Each row was made from one walk, in order. Every step used is in the known rows, and no mark comes twice. Write each row's walk.
Known rows:
bitu -> fidono: [ -6   1   3   9  -7  -2 -12  10  13   1   2   7  -5  -1  -8   4  -7   3
  -6   4 -15 -12  -2   2 -16  -9  -8  -7  -9 -11   4   6  -4 -14  -3]
nored -> fidono -> bitu -> megiz: [ -8 -18  -1   4   3 -14 -14  13  -9  -8   6   4  -9   9 -16   0   2  -7
   5  13  20 -16  -6 -11 -28  -8   3  -2 -15  -3   5  -6  10  -3  -3]
nored -> fidono -> bitu: [  0 -12 -11  -2   3  -2  -8  11   1 -17  -2  -4 -12   4 -15  -1  -8  -5
   8  11  43  -7  -8 -15 -28  -6   0  -6  -9 -11   1 -11   1  -8   2]
nored -> fidono -> gita -> dapog: [ -5 -14   2  11   7   7  -6   4 -11   4   2   3 -13   3  -8   0  -6  -6
  14   8  34   4   6   4  -2   9   7 -13  11   5   2   7  -2  -6 -19]
komid -> razuta: [ -4   2 -13  -4   1  -5   3   8  10 -16 -10 -15 -21  -2   2  23  -6   9
  -4  19  -5   4 -11 -10 -19  -8  -2  -4  -8 -17  -8   2 -13  -9  -1]
gita -> fidono -> bitu: [  0   7 -10  -2  -2  -4  -4   6   9 -17  -7   0   0   3 -16   1 -12  -4
  -2  11  -1  -9  -5  -9 -19  -7  -8  -5   5  -3  -2 -11   3  -6  19]
razuta -> komid: [  9  -5  -9   4   3   0   3 -12   7  -4  -9  -9  -8  -4   0  -1 -18   3
  -7 -13  -4  -6  11  -3 -27 -19   5  -6  -2 -17  -2   2 -11 -17 -23]
nored -> fidono -> bitu -> megiz -> gita -> dapog -> zufu: [ -6 -20   3  14   9  -6  -7  -1 -19  12  14  -7  18  16   7  -1   7  -8
  10   4  22   1  13  -4   7   6   5   1   3  13   5   7  23  23   2]
lilasi -> megiz -> gita -> fidono -> bitu: [ -5  -1   6  -1  -1 -33   3  -9   0 -31   2   2  10   2 -13  -4  -3 -14
  -9  18  22   2  -8  -5  10   1  -7   0   1  20  -3  -6   3  16  16]
lusi -> bitu -> fidono -> gita -> dapog: [ -3   1  14  16   1  -5  -1  -1  16  17  14   9   0   1 -16  -4  -5   8
   1 -10 -13  -5  -5   8  21  13   6  -1   7   1   2   9   7   7   7]
bitu -> razuta: [-10   2 -10   2  -3  -2  -9   4   2  13  -4  -7  -8  -5  -2   7  -3  -9
  -4  10   9 -14 -22 -25 -11  -8   2 -11  -7 -15  -8   8  -7 -11  -1]
lilasi -> megiz -> gita -> fidono -> nored: [ -6  -7   5   0  -4 -25   3  -9   7 -26 -17   0   8   5  -9   4 -13 -10
  -4  13  18   2  -9   5  16  13 -12   2   0  22  -2  -6  -5  13  -2]
tade -> bitu -> megiz -> gita: [ -3  -9   8   5  -2  -3   2  13 -16  -4   7  22  10   5  11  -5   4 -20
  -9  16 -10  -7   3   0  19  -6   7  14 -14  -5 -15   5  14  -1 -10]
dapog -> zufu -> koleb: [ 12   9  -8  -5   1   8 -10  -4   5  25  -1 -19 -10  -3  11  -1 -10   0
   1 -15 -27   6  10  -5  -3  -7   9  -3  11 -13   7  -4   0   3  -3]
gita -> dapog: [ -5   3  -2  11  -3  11  -3  -5   2  12  -2   2  -3  -5  -4   2  -7  -7
  -3   5   3  -2   7   3 -10  -6  -4 -10  15   4   2   1  -4  -1   0]
bitu -> lusi -> zufu -> dapog: [ -4   4   1  -8  -1  18   7 -10  -7  18   2  12   1 -21   5 -10  17  10
  -4 -24  25   4  -2  19  -9  -1   1   5  -7  -6  12  -1  -6 -18   0]
zufu -> lusi: [  2   3  -5 -12  -8   0   2   7   3 -12  -3   1 -16   0   0  10   7   7
  -1   6  -8   3  -1 -21 -29 -12  -6  -5  -5  -8   0  -7 -14 -13   1]
zufu -> dapog: [ -5   5  -4   4  -4  14   0  -1   2   3  -2   8 -16  -2  -3  -4   5   3
  -5   5  -3   6   2   8 -24   2  -4 -12  -7 -14   9  -6  -6 -15   2]
gita -> fidono: [  1   3   0   1  -6   9  -6   6   7 -13  -7   5  -1  -4 -10   4 -11  -3
  -1   9 -24  -9   0   1 -15 -12  -9  -8   9   1   1  -3  -9 -16  -4]
megiz -> gita -> fidono -> bitu: [  3   0   0  -1  -4 -14   3   3   4 -22   0   0  15   5  -9   0 -11  -6
  -1  12  20  -2  -1  -8   6   2  -8  -3   6  -2  -7  -4  12  -4  20]
lilasi -> megiz -> gita -> dapog -> zufu -> komid: [ -4   6   0  14   8  -5  10 -21  -9   7   6 -17  11  -1  22  -7   8  -7
  -7  -7 -17  20   8  11  57  -6   9 -10   7  22   0   5  -9  39 -13]
megiz -> gita -> dapog: [-3 -3  6 12 -4  0  4 -7 -5  7  4  2 11 -2  3  0 -6 -8 -3  7 25  5 11  2
 15  1 -3 -8 15  4 -3  8  2 -1  1]
galek -> koleb: [  3   1  -2   2  -5   5  -9  -4   2 -32  -1   1 -17  11  -4   4  -8  -6
  -2 -15  15  -4   1  -7 -11 -13   0 -11  -1 -11   1  -6   0 -11  -4]
nored -> fidono: [  0 -14  -3   2   0  11 -10  11  -3 -14  -2   2 -12  -4  -8   2  -6  -2
   9   9  20  -8  -3  -5 -24 -14  -2  -8  -3  -8   4  -2 -12 -19 -22]
tade -> bitu: [  4   2  -8  -2   1  15   3  12   0  -9  -7  13  -6  -3   5  -5  -7 -15
  -6  15 -10  -7  -3  -3  -6 -12   3   8  -6 -15 -13  -6  -5  -8  -8]
bitu -> lusi: [ -4   2   4 -10 -11   0  -4  10  -6   1   2   4  -1 -19   3  -4  -1   5
   1  -6   3 -13   3   9 -15 -12  -2  12  -6  -5   0   3  -5 -17  -7]
zufu -> dapog -> gita -> fidono -> bitu -> tade: [  0  11  -2   4   5   0  -5  -4 -20   9   3  -7   2  17 -14 -11  22   7
   1   7   3   7  11   3 -33  31  -5  -3   3  19  14  -9  17   5  24]
tade -> bitu -> lusi: [ -4   1   2 -11  -4  17   4  20 -11  -1  -3  18   5 -14  10 -10  -1  -5
   2   1 -14 -15  -2  12  -8 -11   5  24 -11  -9 -10  -1  -5 -12  -9]
lilasi -> megiz -> gita: [ -2  -4   7   0  -6 -27   2 -11  -4 -21   7   3  -3  -8   2  -3   1 -16
 -13  11  32   6  -2  -2  17  -7  -1   2  -7  12  -3   1  -5   8  -8]
fidono -> gita -> dapog -> zufu -> komid: [  6  15 -14   8  11   6   5  -7  -4  19   2 -21  -6   1  19  -1  -2   0
   3 -15 -23  15  15   7  46   1  18 -12   8  -3  -2   6   0  20 -10]
fidono -> bitu -> lusi -> zufu -> koleb -> galek: [  6   6   4 -34  -5  -7  -4 -30  -3  36   3  -6   6 -21  -6  -6  -7  12
   4 -30  43  -4 -12   8  -2   0  11  20   8  -2   4  -7   8  20  18]
gita -> fidono -> nored: [ -1   2  -7  -4  -4   2  -3   6  16 -13 -25  -2  -2   5 -13   9 -21   1
   4   7  -5  -9  -7   0 -13   8 -14  -3   5   1   0 -11  -3  -8   2]
megiz -> gita: [  4  -3   0  -1  -8 -11   3   2   0 -14   5  -1   2  -4   5   0  -6  -8
  -7   7  29   2   5  -6  13  -6  -1  -2  -3 -10  -8   4   4 -11  -3]
dapog -> gita: [  9  -2   0  -2   2 -12  -5   4   2 -14  -1 -10 -13  -2   6   1   2  -9
  -1   7   8   0  11  -5  -9   5  -3   5   5  15  -5   2   3  -4  -5]
lusi -> bitu -> megiz -> gita -> fidono -> nored: [  0 -10  17   2  -5 -14   4   6  10  -9  -4   7  21  11 -17   1  -9   3
   2  -3 -14 -14 -12   3  29  13  -5  12  -2   9  -1  -5  15   7   8]
zufu -> komid: [  1  12 -10   2  -2   5   1   4   5  -4  -5  -7 -10  -5   3  -3  -7   3
  -5  -4 -18  -1  -1   0  18 -21   6 -15  -8 -16  -3  -4 -14  -4 -11]

Which walk is each row?
[ -5   2  12  -5   1  -1   0   6  -7  -2   0   5   9   1  -7 -10  19  14
  11   0 -17   2   6  21 -30  30 -10  10   3  26  10  -3  11   0  25] | zufu -> dapog -> gita -> fidono -> bitu -> lusi
[ -1   3  -2   5   9  15   7   8  -3  18   4  10   0  18  20   6  13   6
   9   2 -53  12   9  -5   3  16   7   7   1   1  -3   6   0  18  -1] | tade -> bitu -> fidono -> gita -> dapog -> zufu -> lusi
[  3   0   2   5   4   2  -1   0  -1  -3   1  -1 -16   2   4  -4  16   1
   1   6  -4  13  12   7 -21  22  -3  -5  -2  11   9  -1   2  -6   3] | zufu -> dapog -> gita
[-11  -3  15  -8  -7 -31   5  -4 -10 -21   7   8  23  -9  -9 -10   3  -3
  -2   7  16  -4  -7  11   8   1  -7  17  -4  26  -1   0   2  11  15] | lilasi -> megiz -> gita -> fidono -> bitu -> lusi
[  8   1   8  -8  -5  12  -5 -32  -7  43   6 -17  15  -1  15   2 -11   4
   7 -12  -8  15  15  12  21  11   8   0  30   8   4   8   8  36   2] | megiz -> gita -> dapog -> zufu -> koleb -> galek
[ -2 -10  16   7  -2   7   2  16 -15 -11   3  29  21   9   3  -3   1 -17
  -7  20 -42 -11   1   8  16  -4  -1  10  -2   6 -11   6   9  -4 -10] | tade -> bitu -> megiz -> gita -> fidono
[ -3   2   2   5  -4 -20  -8   9   8  -2   7   6 -13   1  -6   3  -7   0
  -2   3   1  -5   1   1   2   5   3  -4 -14 -13  -2  11   5 -11  -6] | bitu -> fidono -> gita
[ -3   1   1  -8   7  35  14  -1 -11  17  -2  26   6 -16  13 -15  17   0
  -3 -16   8   4  -5  21  -2   2   5  17 -10  -9   2  -5  -6 -13  -4] | tade -> bitu -> lusi -> zufu -> dapog
[  1   0   9   7   4  14  -2   1   0  -9  -4   6  -5   6  -4  -1  13   4
   4  10 -35   8  11  15 -24  23 -12  -9  11  23  10  -1  -2  -9   3] | zufu -> dapog -> gita -> fidono
[  6   1  16 -13  -4  -7   4 -11  -3  23   3   0  31  -9  -5 -12  -2   8
   2 -29  31   3  -3   7  23   4   2  10  19   2   2   2  11  -3  20] | megiz -> gita -> fidono -> bitu -> lusi -> zufu -> koleb
[  8   4   1 -12  -7   2   8   6  14 -14   4   3 -13  -1 -10   4   8  17
   2  -6 -18  -1 -13 -22 -12 -12  -1   6  -5  -7   1 -13 -12  -4   8] | zufu -> lusi -> bitu
[  4   9  -6  13   4  12  10  -8  -5  16   3 -19  16   2  24  -3   0   2
  -1 -14 -18  15  17   8  53  -6   8 -12  11   1  -3   8  -2  21  -7] | megiz -> gita -> dapog -> zufu -> komid
[  2   6  -9  -3   1  17   4  -6  -1  12  -1 -11  -4   6  15  12  11   7
   6  -4 -31  12  12 -14 -19  -3  -4  -5  15   8   6  -4 -10  10   4] | gita -> dapog -> zufu -> lusi
[  2   2  -1 -14  -2   2   3  -5  -5   8   1   3   4 -25   7  -4   5   1
  -4 -24  36  -8  -4   6   2 -16   2  15  -2  -1   0   4  -4 -17  -8] | bitu -> lusi -> zufu
[ -6 -22   8   5  -1 -23 -10  11 -15 -12  13   6   7  12  -9  -3   3  -9
   5  14  43  -8  -2 -10  -3  -1   4   2 -16  -2  -1   2  18   0  -1] | nored -> fidono -> bitu -> megiz -> gita
[ -1  -1   1   5   4  -1  -1  17   4  -3   2  21  -7   6   2  -5  -6  -8
  -4  13 -16  -6  -3   5   9   7  10   7 -17 -17 -12   6   6  -5  -9] | tade -> bitu -> fidono -> gita
[  3  -3 -11  12  17  18  -1   1 -11  12   2 -17  -7   8  13  -2   0   3
  17 -11 -11  14  11   8  36   2  18 -17   7   1   3   6  -6  14 -28] | nored -> fidono -> gita -> dapog -> zufu -> komid
[  4 -10  -8   7  14  12  -7   0 -12   8   4 -11 -10   5  10   2  -3  -7
  18  -2  16   7  15   2   4   8  11  -7  12   6   3   7   3   4 -21] | nored -> fidono -> gita -> dapog -> zufu
[  4   2  -2   1  -1   6  11  -7  -8   7   4 -10  11   7  22  10  13   5
   3  -4  -9  20  17 -14   7   2  -3  -1  15   9   2   4  -2  12   5] | megiz -> gita -> dapog -> zufu -> lusi
[ -3  -8  16   7  -8 -11  -7   6 -10 -10   7  13  16   4  -5   4   1  -9
  -6  12 -25  -9   6   6   9  -7  -6  -1   2   9   0   9   9 -10  -7] | bitu -> megiz -> gita -> fidono
[  7   1  -1  -3   5 -15  -3   6   6 -22  -4  -9   0   8 -10   1  -3  -5
   3  12  -1  -3   5  -8 -17  13 -10   3  13  23  -3  -4  11   4  18] | dapog -> gita -> fidono -> bitu
[-10   6 -16  -1   1 -16  -5   4   7  10  -4 -12  -7   1  -9   3  -4  -9
  -4  11  33 -14 -27 -34 -14  -2   6  -9 -13 -19 -10   1   5   1  23] | fidono -> bitu -> razuta
[ -2  -1   1   3  -6  -6  -3   7  33   1  -9   1  -2   6 -20   1 -16  16
   1 -11  -6 -14 -18  -1   1   9  -7   7 -13 -12   4  -8   3   4  11] | lusi -> bitu -> fidono -> nored
[  3  -2  14   8  -2   8  11  -4  11  13  16  -2  22  12   9   5  15  22
   7 -17 -41   9   2  -7  17   7  -5   5   8   8   6   8   1  19  13] | megiz -> gita -> dapog -> zufu -> lusi -> bitu -> fidono
[ 14   5   0 -23  -4   6  -7 -35   4  29  -3  -6  -8 -16  -2   2 -12   1
  -4 -20  25   3  -7   2   3  -8   8   3  17  -5   5  -4  -3  12  -4] | lusi -> zufu -> koleb -> galek
[  6  -3  -2   1  12   8   7 -14   9   0 -24  -5   0   7  -3   4   6   2
   4 -11  18  14   0  10  -4  39 -12  -1  10  25   9  -8   4   1   7] | lusi -> zufu -> dapog -> gita -> fidono -> nored
[ -2   7  -9 -12  15  22  23   6  -5   3 -13  -4   3 -14  22   5   8  17
  -4 -11 -20   6 -21  13  33 -17  14  14 -16 -17 -16   5 -21   2 -14] | tade -> bitu -> lusi -> zufu -> komid -> razuta
[  3   6 -10   1   5  17   7 -16   4  10  -5   6 -10 -10   2  -4  10  -2
 -11 -14  29  13  -2   4  -6   0  -1 -10  -3 -11   9  -7  -6 -14   1] | lusi -> zufu -> dapog
[ -8  -1  -4   4  -9 -10  -8   8  22   3 -16  -1  -5   6 -10   7 -17   6
   1   2   3 -13  -8   0 -14   9 -12  -2 -15 -10   3  -3   0  -4   3] | bitu -> fidono -> nored
[  9  -1   6   1   1  -2  -6   6   2 -20  -5  -4  -1   2  -3   4   0  -5
   3  10 -23  -4   8   2 -12   8 -11   2  15  26  -1   4   0  -6  -4] | dapog -> gita -> fidono
[ -6   6   2  -8   4  12   7  -7  -2  10  -3  12  15 -11  -9 -11  13  12
   0 -19  16   0  -8  17 -17   7  -5   3   2   2  13  -8   2  -9  23] | gita -> fidono -> bitu -> lusi -> zufu -> dapog
[  4  13 -25  -5  12   6   9   3   7  -8 -11 -36 -15   2  25  18   0  19
   0   0 -49  13  -7  -3  20 -16   8 -11 -13 -20  -6   3 -17  11 -11] | dapog -> zufu -> komid -> razuta
[  7  12  -3 -12  -8   3   3   0 -10   5   9  -4  -7   4 -11  -1  20  19
  -1 -11  -3  -2  -7 -23 -19 -11   3   5  -9  -9   8 -14  -5  -3   7] | zufu -> lusi -> bitu -> tade
[  4   3   8   2  -1 -15  -2   8  19  -4  12   7 -11   1 -15  -4  -7   9
   0  -8  -7  -9 -11   0  18   5   7   4 -12 -14  -3   6   6  -4   2] | lusi -> bitu -> fidono -> gita
[ -4  -8  11   5  -8 -20  -4   5 -10  -4  12   7   6   0   2   0   5 -11
  -9   9   9  -6   7  -2  13  -8   0   3 -11  -2  -4  10  13  -6  -7] | bitu -> megiz -> gita
[ -3   0   1   8  -1  15  -5  17   9  -1  -1  22  -1   3   1  -2  -7  -5
  -5  12 -34 -12  -5   4 -11  -9  -3   6 -13 -16  -6   1  -4  -8  -7] | tade -> bitu -> fidono
[ -2  -1   4   1   2 -10  11 -20 -11   0   8  -8   6   5  19   7  20  -3
  -1   3  -8  24  10 -10  11   2  -4   1  11  30   4   1 -11  31   0] | lilasi -> megiz -> gita -> dapog -> zufu -> lusi
